Each row comes from the steps of one path. Every step used is in the known rows, and no mark comes twice. Write the path behind each row, first mark first.
Known rows:
B-S: [ 35   4  10   4  -9 -18   2 -32 -23 -13  -2   0 -14 -11  -9  -3  -9]
N-S-B-U-J: [ 63   3 -12   3  13 -40  -3  -3  -5 -30  15  25  -1  -9 -19 -22  29]
G-S-B-U: [ 41  22  -2   9  15 -41  12  11 -53 -11 -15  42 -13 -14 -22 -18  16]
S-B: [  3  12 -12   8  24  -8  -2  27 -18  13   3  23  13   2 -18  -4  26]
A-U-N-S-B: [ 34  16 -26  12 -14 -18   2  38  13  -8  22  -6  24   2 -30 -18  67]
G-S-B-U-J: [ 69   3  -3   4  18 -35   2  -3 -12 -27 -15  55  -9 -14 -19 -25  17]
G-S: [ 16   2  -2   3 -11   2  27 -13  -8  -7 -28  16   1 -12   4  -1 -10]
U-N-S: [ 23 -15 -17   4 -34 -18   9 -13  54 -23  29 -36  15 -14  -9  -4  35]
B-F: [  1 -23  15  14   8 -11  -5 -31 -39  -5  -5  37  -4  17   4  -6 -10]
N-S-B-F: [  7 -14  -8  21  14 -22   4 -17 -48  -3  15  29  15  16  -9  -6  19]
B-U-J: [ 58  -6   5  -3   8 -31 -11 -13   3 -31  -2  33 -17 -10 -10 -22   6]
U-N-S-B-F-G: [ 16 -20   5  15  26 -23   3 -10 -53   9  25 -17  -4   8 -33 -13  25]
F-G-S-B-U-J: [ 68   4   1   2  30 -34   5   0 -36 -17  -9  33 -17 -14 -28 -27  14]
G-S-B-F-A-U: [ 31  27  15  18   1  10  -4  25 -86   3 -14  28 -14  11   6 -56  36]
U-N-S-B-F-A: [ 18 -16  13  21  15 -10 -13 -20 -37  -2  26   6  -6 -10   8 -47  45]
A-F: [ 30   2  16  15 -12  -1  -7 -17 -16  -6  -9  36  13  22 -16 -45 -14]
B-F-A-U-N: [ 42  -4  22  14 -21  -1 -24  12   0 -13   1  13 -16   0  -6 -56  50]

Write each row's path:
[ 14  14  -8   8  30  -6  23  20 -52  19 -12   8   2  -6 -26  -6  16]  F-G-S-B
[ 11  -5  20  20  29   1  -3 -20 -75   8  -4  33 -14  -6  16 -44  19]  G-S-B-F-A
[ 51   3  15  19 -15  -4 -11  19 -14 -10 -12  34  -9  -4 -13 -59  58]  G-S-B-F-A-U-N
[ 14   3   4  -1   8   2  31  -9 -44   8 -20 -19 -13 -11  -9  -2 -15]  F-G-S
[ 73  -1  15  16   0 -45  -2   0 -16 -15  -8  36 -11 -12 -51 -51  31]  A-F-G-S-B-U-N
[ 84   5  10   9  23 -35   1  -9 -43 -20 -14  51 -10  -2 -37 -49   8]  A-F-G-S-B-U-J
[ 37  -4  -1  14 -37 -11  -2  -6   3 -24  28 -28   1  -3  -1 -39  51]  B-F-A-U-N-S
[ 50  -4   4   9   0 -46 -15  13  19 -19   6  32 -10 -17 -37 -26  46]  S-B-U-N
[ 56  24  11  14  20 -42  10   5 -85  -4 -14  38 -15  -2 -40 -42   7]  A-F-G-S-B-U
[ 25  27   6  17  -4   4  -9  26 -79  -1  14  -2  -6  15   5 -53  48]  N-S-B-F-A-U
[ 30  -8  -6  25  -5 -24  -4   3 -32 -12  12  32  14  19 -21 -23  45]  A-U-N-S-B-F
[ 23   0 -26  12  -3 -22   5  16  26  -7  26  -5  25  -9 -26  -8  55]  U-N-S-B
[  1 -14  28  13  19   5 -15 -30 -60   3   9   9 -22  -4  26 -42   8]  B-F-A
[ 33  19 -17  13  -7 -11  -3  35  -2  -4  28 -15  14  -7 -19 -36  74]  F-A-U-N-S-B
